Known rows, with every way that one mark hangs from another
q_13(q_762(q_56(q_605))): [-0.17  0.68 -0.71 -1.36 -2.41  2.38  0.65  0.69 -0.51 -0.69 -2.24 -0.20
  0.26 -0.27 -0.90  0.48 -1.39  1.22 -1.33 -1.25  0.03  0.19]
q_279(q_762(q_13(q_16) q_56(q_952)) q_809): [-0.73  1.78 -0.69  0.45 -0.34  4.79 -0.19  1.16 -0.05 -3.16 -2.02 -2.14
 -0.42 -1.17 -1.64  4.12  0.51  3.50 -1.29 -0.07  1.55  1.37]
q_605(q_56(q_762(q_279(q_809)) q_952) q_86): [ 2.41  4.48 -3.11  0.94 -0.83  2.71 -1.05  1.48  0.21 -2.78 -2.19  1.27
 -1.72  0.90  0.30  3.48 -3.09  0.85 -3.18  0.53  2.80  0.17]
q_13(q_16 q_762(q_56)): [-1.21 -0.35 -0.19 -0.98 -2.37  1.35  1.01  0.35  0.87  1.44 -1.43  0.18
  0.83 -0.13 -1.72  1.16 -0.17  1.84 -0.91 -2.10 -1.12  1.06]
q_279(q_762): [-0.05  0.58 -0.14 -0.29  0.85  0.83  0.33  0.65 -1.04 -1.19  0.47 -1.13
  0.14 -1.95 -1.10  0.07  0.02  0.71 -0.18 -0.39  1.14  0.06]
q_762(q_13(q_16) q_56(q_605(q_86) q_952) q_279): [ 1.64  1.76 -3.20  0.79 -2.58  7.01  0.52 -0.44 -2.08 -2.41 -3.53  0.19
 -1.15  1.18 -0.34  5.03 -3.01  3.75 -2.37 -0.86  1.74  2.17]
q_86(q_605(q_56(q_762(q_13) q_952))): [ 2.23  3.37 -3.88  3.28 -1.19  2.31 -0.56  1.43 -1.05 -3.97 -1.66  0.47
 -0.11  0.65  1.63  4.07 -2.55  0.50 -0.70  0.89  2.49  1.00]
q_56(q_605(q_86) q_762(q_279) q_952): [ 3.06  2.38 -2.60  0.93 -1.83  4.43  0.31 -0.06 -2.62 -4.58 -2.96  0.21
 -1.23  0.59  0.38  3.22 -3.82  1.23 -3.22  0.37  3.60 -0.99]
q_279(q_762(q_56) q_809): [-1.19  2.24 -0.33 -1.15  0.12  1.90 -0.72  2.15  0.01 -1.35 -0.68 -2.14
 -0.37 -1.67 -2.05  1.37  0.53  1.97 -0.18  0.12  0.03  0.65]
q_605(q_56 q_86): [ 0.72  2.02 -2.48  0.09 -0.58  0.96 -0.94  0.91 -0.57  1.00  0.63  1.96
 -0.68 -0.02 -0.30 -0.31 -1.64  0.28 -1.54 -0.62  0.50  1.40]
q_279(q_762(q_13(q_16) q_56(q_605 q_952)) q_809): [-0.28  1.91 -0.87  0.29 -1.18  6.41  0.56  1.08 -1.85 -4.70 -3.11 -2.59
 -0.57 -1.08 -1.47  4.31 -0.48  4.22 -2.30 -0.18  2.96  1.14]
q_952(q_56(q_605(q_86))): [ 0.59  1.53  0.24 -1.27 -0.65  1.96  0.30  0.51 -2.55 -1.56 -1.75  1.00
 -1.41  0.86 -0.40 -1.03 -2.29  0.30 -1.47  0.03  0.74  0.81]
q_622(q_605): [-1.10 -0.38 -0.45  0.43 -0.08  0.18 -0.87  0.36  1.19 -0.98 -0.61 -0.76
 -0.06  1.58  0.72  0.00 -0.26  1.38 -0.04 -1.30  1.04  0.65]
q_809(q_279(q_762)): [-1.35 -0.33  1.12 -1.33  0.51  0.86  0.70 -0.06 -0.96 -0.99  0.32 -1.16
  0.76 -2.33 -2.20  0.81 -0.11  0.85 -0.28 -0.90  1.25  0.11]
q_605(q_56(q_762(q_279(q_809)) q_952) q_86 q_622): [ 2.82  5.87 -2.54  2.99 -0.91  2.72 -1.21  1.27  0.66 -2.07 -1.90  2.71
 -1.58  0.10  0.80  2.96 -4.34  0.70 -3.41  1.35  3.52  0.44]
q_56(q_605 q_762): [ 0.97  0.82 -0.61  0.32 -1.34  1.87  0.58  0.74 -2.04 -3.31 -1.74 -1.01
  0.08  0.10  0.01  1.57 -2.00  0.21 -1.20 -0.01  1.73 -0.80]
q_279(q_762(q_13 q_56(q_605 q_952)) q_809): [ 0.42  2.72 -1.24  0.03 -0.49  5.71 -0.52  1.40 -1.38 -5.32 -2.85 -2.50
 -1.05 -1.14 -0.80  3.44 -0.79  3.01 -1.72  0.71  2.68  0.42]
q_762(q_13(q_16) q_56): [-0.87 -0.01 -0.94  0.40 -1.48  2.77  0.05  0.49  0.51  0.55 -1.38 -0.57
  0.35  0.31 -0.79  3.31 -0.21  1.96  0.47 -1.09 -1.58  2.61]
q_762(q_56): [-0.91  0.75 -1.07 -0.57 -0.34  0.76 -0.02  0.74  0.30  0.14 -0.82 -0.89
 -0.01  0.02 -0.39  0.87 -0.07  0.96  0.27 -0.64 -1.87  0.77]
q_762(q_56(q_605(q_622) q_952) q_279): [ 1.45  3.34 -2.06  1.80 -0.56  3.69  1.41 -0.41 -1.01 -2.15 -3.22  0.21
 -0.71  0.52  1.36  2.43 -3.20  2.36 -2.27 -0.06  1.32  0.04]
q_86(q_605(q_56(q_762(q_279(q_809)) q_952) q_622)): [ 2.57  6.16 -2.90  4.20 -1.20  1.61 -0.38  1.68  0.19 -2.86 -2.29  1.52
 -0.81  0.46  1.67  4.12 -3.88  1.18 -1.84  1.66  3.75  0.43]
q_56(q_605(q_86) q_762(q_13 q_279) q_952): [ 3.70  2.35 -2.90  1.68 -2.26  5.85 -0.58  0.02 -2.28 -4.83 -3.39  0.63
 -1.34  0.59  0.74  4.82 -4.34  1.00 -2.00  0.87  3.84  0.21]
q_605(q_86): [ 0.88  0.52 -0.81  0.02 -1.06  1.21 -1.35  0.07 -0.84  0.33  0.46  1.13
 -0.65 -0.23 -0.80 -0.15 -1.03  0.31 -0.65  0.32  0.91  0.43]
q_56(q_762): [ 0.46  0.60 -0.43  0.55 -0.59  0.25 -0.01  0.75 -0.21 -1.83 -0.93 -0.42
  0.25 -0.21 -0.05  1.46 -1.11 -0.58 -0.16  0.19  0.38 -0.63]
q_86(q_605(q_56(q_952) q_622)): [ 1.53  4.20 -2.47  3.97 -0.32  0.67  0.03  0.44 -0.97 -1.20 -0.35  2.07
 -0.07 -0.01  1.93  0.58 -2.43  1.08 -1.67  0.91  2.63  0.64]
q_622(q_605(q_86)): [-0.24  0.25 -1.25  0.43 -1.21  1.62 -2.24  0.49  0.06 -0.80 -0.12  0.37
 -0.69  1.28 -0.05 -0.28 -1.30  1.68 -0.85 -0.88  1.99  1.11]

Rows
[ 2.11  4.38 -2.69  4.68 -1.89  1.46 -1.20  2.02 -0.25 -1.25 -0.68  2.05
  0.42 -0.57  1.28  3.42 -4.06 -0.11  0.75  1.29  2.11  2.26]	q_86(q_605(q_56(q_762(q_13)) q_622))
[ 1.37  2.79 -1.96  0.25 -1.14  5.25 -0.12  0.51 -0.07 -3.66 -4.17 -1.11
 -1.50  1.31  0.61  4.84 -1.72  2.66 -1.21  0.87  1.48  0.91]	q_762(q_13 q_56(q_605 q_952) q_279(q_809))
[ 2.28  3.51 -0.22 -0.37 -1.92  4.34 -0.99  1.78 -1.01 -3.41 -4.23  0.87
 -2.02  1.42 -0.33  4.09 -4.21  0.09 -0.53  1.49  2.03  1.65]	q_952(q_56(q_605(q_86) q_762(q_13 q_279(q_809))))
[ 1.46  4.33 -2.57  4.01 -1.43  0.14 -0.32  1.92 -0.80 -0.75 -0.31  1.70
  0.49 -0.68  0.94  1.85 -3.52  0.11 -0.33  0.79  1.80  1.12]	q_86(q_605(q_56(q_762) q_622))
[ 0.73  1.89 -1.58  0.52 -1.75  5.86  0.88  0.11 -0.24 -2.97 -4.31 -1.18
 -1.05  1.52 -0.08  5.84 -1.40  3.78 -2.04 -0.14  1.67  1.72]	q_762(q_13(q_16) q_56(q_605 q_952) q_279(q_809))
[-1.67  0.77 -0.52 -1.38  0.59  2.48  1.11 -0.10 -1.19 -3.01 -1.37 -2.17
  0.28 -1.94 -1.83  1.90 -0.11  2.37 -1.63 -1.24  0.57 -0.21]	q_809(q_279(q_762(q_56(q_952))))
[-0.67  2.72 -0.77 -0.51  0.50  2.76 -0.36  1.43 -0.36 -3.56 -1.52 -2.44
 -0.76 -1.40 -1.17  1.82  0.68  2.34 -1.67  0.37  1.23 -0.47]	q_279(q_762(q_56(q_952)) q_809)
[ 2.34  0.97 -1.67  1.86 -1.78  5.18  1.87 -0.54 -1.66 -4.72 -3.94 -0.70
 -0.31  1.07  0.80  5.74 -3.09  1.94 -2.11 -0.40  3.13  0.41]	q_56(q_605 q_762(q_13(q_16) q_279) q_952)
[ 3.38  4.18 -1.00  2.86 -3.24  5.18 -2.25  1.16 -0.60 -2.44 -2.64  2.00
 -1.30 -0.24 -0.09  4.62 -5.32  0.78 -0.90  2.30  4.10  1.30]	q_56(q_605(q_86 q_622) q_762(q_13 q_279(q_809)))
[ 0.33  1.41  0.54  0.32  0.08  2.44 -1.64  1.44  0.27 -1.92 -0.31 -0.92
 -0.45 -1.75 -1.23  2.10  0.17  0.92  0.74  1.18  2.14  1.06]	q_279(q_762(q_13) q_809)
[ 0.65  2.94 -1.53  1.43 -2.33  3.66 -1.14  0.67 -1.89 -0.29 -1.09  1.31
 -0.60 -0.80 -0.57  0.40 -3.30  1.87 -1.69  0.30  1.04  1.04]	q_762(q_56(q_605(q_86 q_622)))
[ 0.35  1.58 -0.76 -0.89 -2.53  4.57  1.77  0.07  0.22 -2.08 -4.34 -0.58
 -0.55  0.98 -1.07  3.63 -1.32  3.48 -3.46 -1.17  2.10  0.19]	q_13(q_16 q_762(q_56(q_605 q_952) q_279(q_809)))
[ 0.85  1.94 -2.65 -0.11 -1.68  4.47 -0.37  0.15 -2.70 -3.15 -2.19 -0.31
 -1.23  0.43 -0.22  1.11 -1.83  2.55 -3.03 -0.09  1.51 -0.14]	q_762(q_56(q_605(q_86) q_952))
[ 1.30  1.80 -0.18  0.18  0.15  1.27  0.76  0.95  0.72 -1.86 -3.40  0.40
 -0.81  1.26  0.89  3.59 -3.00 -1.38  1.43  0.12 -0.91  1.71]	q_952(q_56(q_762(q_13 q_279)))
[ 0.60  2.34 -0.79 -0.93 -1.32  2.18  0.07  0.37  2.17 -1.16 -3.28  0.15
 -0.89  0.68 -0.39  2.71 -0.79  1.62 -1.65 -0.10  0.52 -0.28]	q_13(q_762(q_56(q_952) q_279(q_809)))
[ 0.22  1.49 -1.18 -0.11 -2.35  5.12  0.48  0.75  0.16 -0.82 -3.51 -1.04
 -0.71  1.07 -0.99  5.42 -1.47  3.42 -0.57 -0.58  0.46  2.73]	q_762(q_13(q_16) q_56(q_605) q_279(q_809))
[ 0.86  1.46 -1.79 -0.61 -1.05  2.08  1.11 -0.32  1.17 -0.74 -3.04  0.33
 -0.31  0.67  0.18  2.14 -1.34  1.32 -1.36 -1.19 -0.18 -0.25]	q_13(q_762(q_56(q_952) q_279))
[ 4.26  3.77 -2.25  3.84 -2.41  5.83 -0.81 -0.20 -1.69 -4.12 -3.23  2.06
 -1.19 -0.13  1.28  4.32 -5.80  0.86 -2.20  1.50  4.45  0.26]	q_56(q_605(q_86 q_622) q_762(q_13 q_279) q_952)
[ 0.82  2.57 -0.52  1.24 -2.10  3.25  0.69 -0.14 -0.50 -2.21 -2.81  1.03
 -0.04 -0.66  0.53  0.24 -2.75  1.54 -2.95 -0.18  1.97 -0.84]	q_13(q_762(q_56(q_605(q_622) q_952)))
[ 0.38  1.07 -1.03 -0.73 -1.94  3.26  1.01  0.02 -0.95 -2.96 -3.10 -0.45
 -0.14  0.12 -0.03  0.79 -1.29  1.66 -2.81 -1.05  1.16 -1.01]	q_13(q_762(q_56(q_605 q_952)))
[-0.05  1.34 -2.78  2.54 -0.80  3.15  0.09  1.04  1.01 -3.98 -2.53 -0.53
  0.04  2.32  1.79  3.95 -2.14  2.27 -2.49 -2.14  2.86  1.82]	q_622(q_605(q_56(q_762(q_13(q_16)) q_952)))
[-0.25  2.05 -1.03 -0.88 -0.53  1.50 -0.45  1.04  1.51  0.39 -2.01 -0.86
 -0.68  0.86 -0.65  2.87 -0.39  1.68  0.14  0.16 -1.32  1.14]	q_762(q_56 q_279(q_809))
[ 2.39  3.75 -2.17  1.28 -3.07  4.87  0.02 -0.34 -0.96 -1.24 -3.26  2.50
 -0.88 -0.37 -0.02  1.64 -4.67  2.20 -3.22 -0.22  2.67  0.22]	q_13(q_762(q_56(q_605(q_86 q_622) q_952) q_279))
